Each row comes from the steps of one walk. Every step used is in the known rows, and no mark comes twice. Write the walk behind each row, first mark first.
Known rows
merufig, niza: -0.14 +4.51 -0.32 +0.59 +0.50 +0.28 +2.88 -0.27 -0.56 -0.15 -0.51 +2.09
 -2.06 -0.08 +1.65 -0.56 +2.37 -2.67 -3.23 -1.43 +2.42 +3.80
merufig, niza, velo, gegom, negul: +1.61 +1.25 +1.51 -0.21 -3.12 -0.42 -2.00 -7.64 -1.88 -3.29 +0.22 -0.18
 -0.48 -1.87 +4.46 -2.01 -1.09 -0.77 -0.10 -1.03 -3.71 +2.89
lomum, lelan, niza, velo: +1.85 -6.84 +2.22 +2.19 +1.68 +0.19 -0.06 -2.02 +2.69 -5.11 -2.23 +0.95
 -3.46 -0.06 +1.21 +1.29 -2.49 -1.92 +0.57 +1.15 -2.12 -5.50
niza, velo, gegom, lomum, lelan: +3.00 -1.82 -0.03 -1.68 +0.19 +1.16 -5.25 -1.05 -4.32 -3.35 +1.54 +0.55
 +1.43 -0.05 -1.37 +3.58 -4.47 +1.56 +2.51 +3.39 -5.57 -1.56
lelan, negul: +0.94 +0.02 -0.76 -2.09 -1.18 +1.62 +5.72 +2.40 +2.69 -0.32 -0.04 +1.18
 +1.42 +0.12 -1.19 +0.03 +1.39 +2.72 -2.64 -4.23 -0.35 +0.89
velo, gegom, negul: +0.71 +1.95 +3.10 -0.70 -2.69 -1.76 +1.50 -1.20 -2.44 -0.77 -1.20 +0.25
 +1.35 -0.55 +1.37 -1.23 +0.50 +5.11 -1.63 -1.70 -2.79 +2.02
merufig, lelan: +1.58 -0.61 -1.40 -1.31 -0.90 +0.50 +3.25 +3.79 -2.09 +2.20 -1.18 +1.03
 -3.34 +0.85 -0.98 +1.13 -0.04 -0.07 +0.63 +1.82 +4.08 -0.94
lomum, niza: -2.10 +3.17 -2.66 +1.73 -1.48 -1.15 +3.70 -0.52 +1.37 +0.72 -0.14 +0.09
 -4.09 +0.48 -0.61 +0.10 +2.86 -0.57 -1.86 +0.47 -0.31 +2.75
gegom, lomum, niza, merufig, lelan: -5.48 +1.30 -2.29 +2.65 -2.30 +0.23 -2.45 -0.31 -1.43 +3.22 +1.57 -0.72
 -0.97 +0.48 -5.06 +0.00 +1.41 -4.39 +2.66 +4.08 +4.92 +1.85
velo, gegom, negul, lelan, niza: +1.08 -1.63 +4.41 +1.59 +1.52 -1.30 +3.32 -0.24 +0.77 -3.71 -2.91 -0.56
 +3.46 +1.59 +4.34 -4.40 -0.35 +2.12 -4.09 -1.54 -2.31 -2.20
merufig, niza, lomum, lelan, negul, gegom: -3.63 +2.02 -0.33 -2.98 +3.44 +2.21 -1.76 -0.82 +0.69 +4.11 +1.11 +2.96
 -0.42 -5.10 +3.67 +2.26 +3.44 -1.00 -1.73 -4.10 +4.16 -1.39
negul, gegom: +2.14 +5.83 -2.06 -0.15 +0.36 -2.39 -0.88 +2.93 -2.45 +3.46 -0.07 -0.43
 -2.26 +0.51 +1.47 +0.45 +1.88 +0.87 +0.07 +0.66 +1.01 +3.85
merufig, lelan, negul, gegom, lomum, niza: -1.54 +3.90 -5.42 -3.86 -0.46 +0.23 -3.24 +0.21 -2.26 +6.24 +3.40 +2.26
 -0.20 +1.12 -0.53 -0.80 +3.13 -3.66 +0.08 +2.31 +2.93 +1.30
velo, gegom, lomum, lelan: +0.40 +1.34 +1.28 -2.40 +1.58 +1.13 -2.47 +1.85 -5.36 -0.85 +0.42 +2.60
 +3.80 +0.85 -1.87 +2.66 -1.43 +2.62 -0.80 +1.44 -2.46 -0.81
lomum, lelan, niza: -0.86 -3.73 +3.76 +1.49 +2.75 +0.23 +2.66 +1.13 +1.75 -2.60 -3.33 +2.94
 -1.14 +0.99 +0.43 +0.10 +0.46 -0.86 -2.42 -0.58 +0.69 -4.47
niza, merufig, lelan, negul, gegom, lomum: -1.76 +1.81 -1.99 -2.34 -1.24 +1.71 -4.85 +2.63 -2.44 +5.75 +1.73 -0.40
 +4.28 -0.12 -3.28 -0.17 +0.79 -2.13 +3.04 +0.67 +5.40 +1.84
velo, gegom, lomum: +2.36 +4.45 +0.13 -2.10 +0.80 -1.00 -1.13 +1.09 -4.20 -0.67 +1.79 +0.81
 +3.10 +2.04 -2.27 +1.80 -1.82 +3.64 -0.26 +0.96 -2.80 +4.10
gegom, negul: -0.65 +1.68 +2.42 +2.29 -3.12 -2.21 +2.79 +0.70 +0.72 -0.49 -0.47 +1.81
 -2.35 -0.83 +0.61 -1.38 +2.85 +2.92 -4.04 -0.04 +0.66 +0.21
lomum, niza, merufig, lelan, negul: -6.06 -2.91 -2.28 -1.22 -3.73 +3.12 +3.00 -0.61 +2.84 +3.10 -0.70 -1.55
 +0.63 -0.63 -3.00 -1.29 +1.56 -3.03 +2.12 -2.45 +3.83 +0.26
lomum, niza, velo: +0.80 -0.18 -3.78 +2.31 -2.58 -1.18 +1.00 -3.91 +2.56 -1.69 +1.23 -2.04
 -6.43 -0.37 +0.07 +0.99 -0.36 -1.82 +1.62 +2.22 -3.37 +1.80
merufig, lelan, negul: +1.23 -2.66 -1.63 -4.39 -1.34 +2.87 +5.22 +3.26 +0.94 +2.02 -0.73 +1.76
 -0.02 +0.45 -1.39 -0.03 +0.42 +0.77 -0.45 -2.25 +3.60 -2.06
niza, velo, gegom: +5.41 -0.48 -1.00 -2.01 -1.73 +0.15 -0.55 -2.07 -1.63 -2.92 -0.10 -2.74
 -0.84 +0.07 +0.43 +2.19 -4.68 +2.77 +3.73 +0.03 -5.51 +2.65

Which walk is each row?
+0.44 -1.60 +3.93 -1.48 +4.36 -0.21 -2.72 -0.61 -2.70 -3.04 -0.61 +3.21
 +4.29 +2.13 -0.93 +0.75 -1.72 +0.43 -1.22 +0.33 -2.45 -2.31 -> velo, gegom, lomum, lelan, niza
+0.37 -1.10 -1.72 +2.19 -3.39 -0.62 +0.41 -4.07 -0.01 -2.42 +0.24 -3.65
 -0.78 -0.96 +3.84 -2.39 -0.68 +0.57 -0.25 +2.20 -6.51 -1.04 -> lomum, niza, velo, gegom, negul, lelan
-2.13 -0.45 -0.35 -2.44 +2.46 +1.21 -0.85 +2.79 +1.12 +4.28 +1.20 +1.21
 -0.88 -4.48 +1.19 +3.84 +1.91 +3.58 -0.19 -3.10 +2.17 -3.28 -> niza, lomum, lelan, negul, gegom
+1.92 +3.78 -1.64 -3.17 -0.49 +0.34 +1.09 +2.39 +0.45 +2.92 +0.20 +0.34
 +1.11 -0.05 +1.30 -0.33 +2.18 +1.39 -1.26 -3.05 +0.13 +2.59 -> lelan, negul, gegom
-5.30 +5.58 -3.02 +0.94 -1.86 -0.16 -4.38 -1.80 +1.21 +4.27 +2.87 -1.48
 +3.68 -0.47 -2.55 -1.40 +3.88 -2.90 +0.74 -0.67 +0.50 +5.39 -> lelan, negul, gegom, lomum, niza, merufig
+4.08 -6.57 -0.27 +0.39 +0.52 -0.29 +0.59 -1.57 +1.52 -2.85 -1.39 -0.70
 -5.49 +1.12 +1.05 -0.12 -4.03 -3.45 +3.33 +2.34 +1.33 -3.52 -> merufig, lelan, niza, velo
+3.69 +1.53 -1.39 -2.19 -0.68 +0.97 -1.15 -5.46 -2.35 -3.18 +0.12 -1.22
 -0.70 -0.42 +3.14 +0.44 -3.44 -1.84 +2.32 -1.24 -3.87 +4.55 -> merufig, niza, velo, gegom
-2.54 -1.95 +1.32 +1.23 +2.27 +0.17 +1.80 +3.30 +1.18 +1.26 +0.13 +1.10
 -4.17 -3.83 -1.02 +5.04 +0.58 +4.16 -0.61 -0.12 +2.78 -4.19 -> niza, lomum, lelan
+5.59 -4.09 +0.23 +0.55 +2.51 +0.40 +1.28 -1.18 +1.14 -5.67 -1.67 -3.58
 +1.02 +1.92 +3.27 -1.11 -5.39 +0.12 +1.42 +0.13 -5.72 -1.80 -> negul, lelan, niza, velo, gegom
-2.93 -3.89 +1.22 -1.56 +1.62 +2.78 +3.53 +2.61 +3.88 +0.86 +0.82 +2.06
 -0.74 -4.26 -1.23 +4.20 +1.10 +4.91 -1.27 -4.11 +1.93 -5.22 -> niza, lomum, lelan, negul
+1.86 -1.26 +1.34 +3.46 +3.44 -0.18 +5.53 +3.71 +3.24 -2.88 -2.19 -0.48
 +0.04 +2.49 +1.99 -2.29 +0.26 -0.70 -4.04 +0.07 +0.23 -2.56 -> negul, lelan, niza
-4.87 +0.81 -4.04 -2.33 -3.36 +1.83 -1.49 -0.67 +0.61 +6.67 -0.19 -2.28
 +0.80 -1.11 -1.00 -1.60 +2.75 -4.52 +3.76 -1.55 +4.24 +1.90 -> lomum, niza, merufig, lelan, negul, gegom
-3.92 +0.99 +2.75 +3.50 +2.97 -1.43 -7.57 +0.46 -1.30 +1.10 -0.52 +0.56
 +2.98 +0.51 -1.31 -0.37 +0.76 -3.67 +0.97 +2.23 +2.35 -0.78 -> negul, gegom, lomum, lelan, niza, merufig
+2.03 +3.00 -3.16 -4.75 +0.45 +0.88 -2.97 +3.38 -3.30 +5.40 +2.61 +2.23
 +1.78 +1.40 -0.78 -0.06 +1.35 -0.97 +0.27 +1.60 +3.77 +0.26 -> merufig, lelan, negul, gegom, lomum
-1.81 +0.13 -1.78 -3.15 -2.22 +2.29 -1.37 +2.58 -0.89 +5.87 -0.95 -1.81
 +2.70 -0.98 -1.15 -0.46 +0.34 -1.65 +3.74 -2.19 +5.10 +1.11 -> niza, merufig, lelan, negul, gegom
-0.16 +1.13 +1.52 +3.64 -1.27 -0.82 +4.53 +4.10 +0.88 -0.71 -1.06 +0.45
 -0.37 +0.08 +2.19 -2.63 +2.98 +2.74 -5.85 +1.20 +0.52 -2.38 -> gegom, negul, lelan
-1.90 -2.18 +2.56 +5.81 +1.69 +0.28 +3.83 +3.05 +4.03 -2.31 -3.01 -3.37
 +2.38 +1.17 -0.64 -2.74 -0.29 -1.63 -1.04 -0.94 +1.81 -0.94 -> negul, lelan, niza, merufig
-2.61 -3.80 -0.15 -2.17 -3.12 +3.79 +3.34 +2.44 +1.78 +2.72 -1.52 -1.22
 +2.59 -0.78 -3.54 -0.11 -0.23 -0.44 +2.25 -3.27 +4.69 -0.96 -> niza, merufig, lelan, negul
-2.16 -3.03 +4.39 +6.33 +3.14 -2.29 +3.80 +1.12 +5.57 -2.14 -0.10 -0.47
 -3.03 -2.83 +3.24 -1.83 +1.65 +3.05 -4.54 -0.50 +2.83 -5.09 -> gegom, negul, lelan, niza, lomum
+5.47 -4.31 -0.16 -2.06 +1.86 -0.49 -4.25 -3.38 -2.72 -3.48 +1.13 -0.29
 -0.42 +2.38 -0.48 +0.34 -6.36 -1.83 +4.72 +3.40 -2.13 -0.98 -> merufig, lelan, niza, velo, gegom, lomum
+2.04 +0.14 -3.48 -0.99 -2.52 -0.71 -0.42 -5.44 -0.23 -1.99 +0.83 -3.38
 -3.14 -0.11 +1.18 +1.07 -2.93 +0.08 +3.72 +0.81 -6.75 +3.44 -> lomum, niza, velo, gegom
-5.04 -2.48 +4.50 +4.46 +1.96 -0.22 -2.93 +0.64 +1.09 -2.20 -0.95 +1.37
 +3.15 +0.79 -4.15 +0.00 +0.18 -2.48 -0.80 +1.15 +2.19 -2.83 -> gegom, lomum, lelan, niza, merufig
+1.75 +5.55 -2.02 -2.47 +0.73 -0.34 -2.29 +2.51 -1.45 +2.83 +3.02 +1.87
 +3.19 +0.69 -0.99 -0.13 +2.54 +1.18 -1.73 -0.45 +0.26 +3.20 -> lelan, negul, gegom, lomum
+2.30 +7.93 -2.02 +0.74 +1.15 -3.07 -4.56 +3.02 -4.15 +3.31 +2.65 +1.21
 -0.64 +1.47 -0.72 +0.83 +2.13 +0.20 -0.87 +3.45 +0.95 +4.24 -> negul, gegom, lomum
+1.56 -3.46 +1.22 -0.16 +1.77 -0.14 +3.26 +1.27 +0.75 -0.52 -2.50 +1.60
 -3.36 +1.92 +0.24 -1.15 -0.75 -1.99 +0.23 +0.46 +4.28 -2.31 -> merufig, lelan, niza
+3.76 -1.97 +0.54 +1.40 -2.51 -0.43 +0.57 -0.63 -1.05 -3.49 -0.18 -3.00
 +1.24 -0.95 +3.68 -1.30 -2.62 +3.45 -0.19 +1.53 -5.59 -1.86 -> niza, velo, gegom, negul, lelan
+5.28 -3.58 +1.26 -0.77 +0.91 -0.82 -0.32 -4.48 +1.32 -5.60 -1.32 -2.46
 -0.80 +1.20 +1.69 +0.26 -5.20 +0.44 +3.23 -1.14 -6.10 +0.91 -> lelan, niza, velo, gegom
-4.18 -2.81 +5.27 +7.34 -0.54 -1.02 +2.67 +1.10 +4.64 -2.63 -3.05 -2.24
 +2.36 -0.13 +0.97 -5.10 +1.61 -1.01 -3.07 -0.77 +1.96 -2.94 -> gegom, negul, lelan, niza, merufig
-0.31 +0.52 -0.68 -3.82 +0.51 +2.12 -0.46 +3.12 -0.73 +3.21 -0.84 +2.36
 +2.04 -1.04 +1.35 +1.02 +2.45 +0.95 -1.82 -2.49 +0.28 -2.60 -> lomum, lelan, negul, gegom
+5.12 +1.36 -1.44 -0.87 -0.64 -0.87 -3.90 -1.89 -3.24 -3.27 +2.82 -1.70
 +0.69 +0.94 -1.65 +2.62 -4.77 +2.03 +3.00 +2.60 -5.97 +3.19 -> niza, velo, gegom, lomum
-1.14 +8.71 -4.10 +1.20 +0.62 -3.50 -4.55 -0.41 -2.89 +4.28 +3.41 +0.63
 -2.64 +1.31 -0.07 -0.09 +3.85 -2.40 -0.84 +4.35 -0.11 +5.32 -> negul, gegom, lomum, niza
-0.41 +5.23 -2.00 -1.15 -0.14 -1.85 -1.19 -2.44 -2.92 +0.45 +2.51 +0.10
 +1.08 +1.74 -1.86 +0.75 +0.71 +0.97 -0.38 +1.53 -3.71 +4.82 -> velo, gegom, lomum, niza
-4.34 -4.36 +4.67 +3.33 +1.15 +0.55 +0.44 +0.39 +2.79 -2.14 -3.81 +0.03
 +1.33 -0.33 -1.90 -0.33 -0.09 -2.08 +0.17 -1.49 +1.86 -3.22 -> lomum, lelan, niza, merufig
-0.67 -1.80 +2.53 +3.24 +4.15 -2.12 +2.89 -0.36 +4.99 -1.40 +0.44 +0.06
 -4.81 -1.85 -0.09 +1.75 -0.12 +2.86 -0.28 -2.07 +2.28 -0.35 -> lelan, niza, lomum
+3.24 -4.19 +4.11 +1.12 -1.54 -2.43 -1.27 -6.87 +1.49 -5.95 -1.37 -1.02
 -0.62 -0.14 +3.09 -2.41 -3.28 +1.42 +1.13 -1.01 -5.25 -0.56 -> lelan, niza, velo, gegom, negul
-6.04 -0.95 -2.45 -0.52 -2.66 +2.34 -0.70 -0.67 +1.18 +3.32 +2.12 +0.01
 +2.62 -0.06 -5.41 -0.78 +1.86 -3.68 +1.53 +0.18 +3.94 +0.25 -> gegom, lomum, niza, merufig, lelan, negul
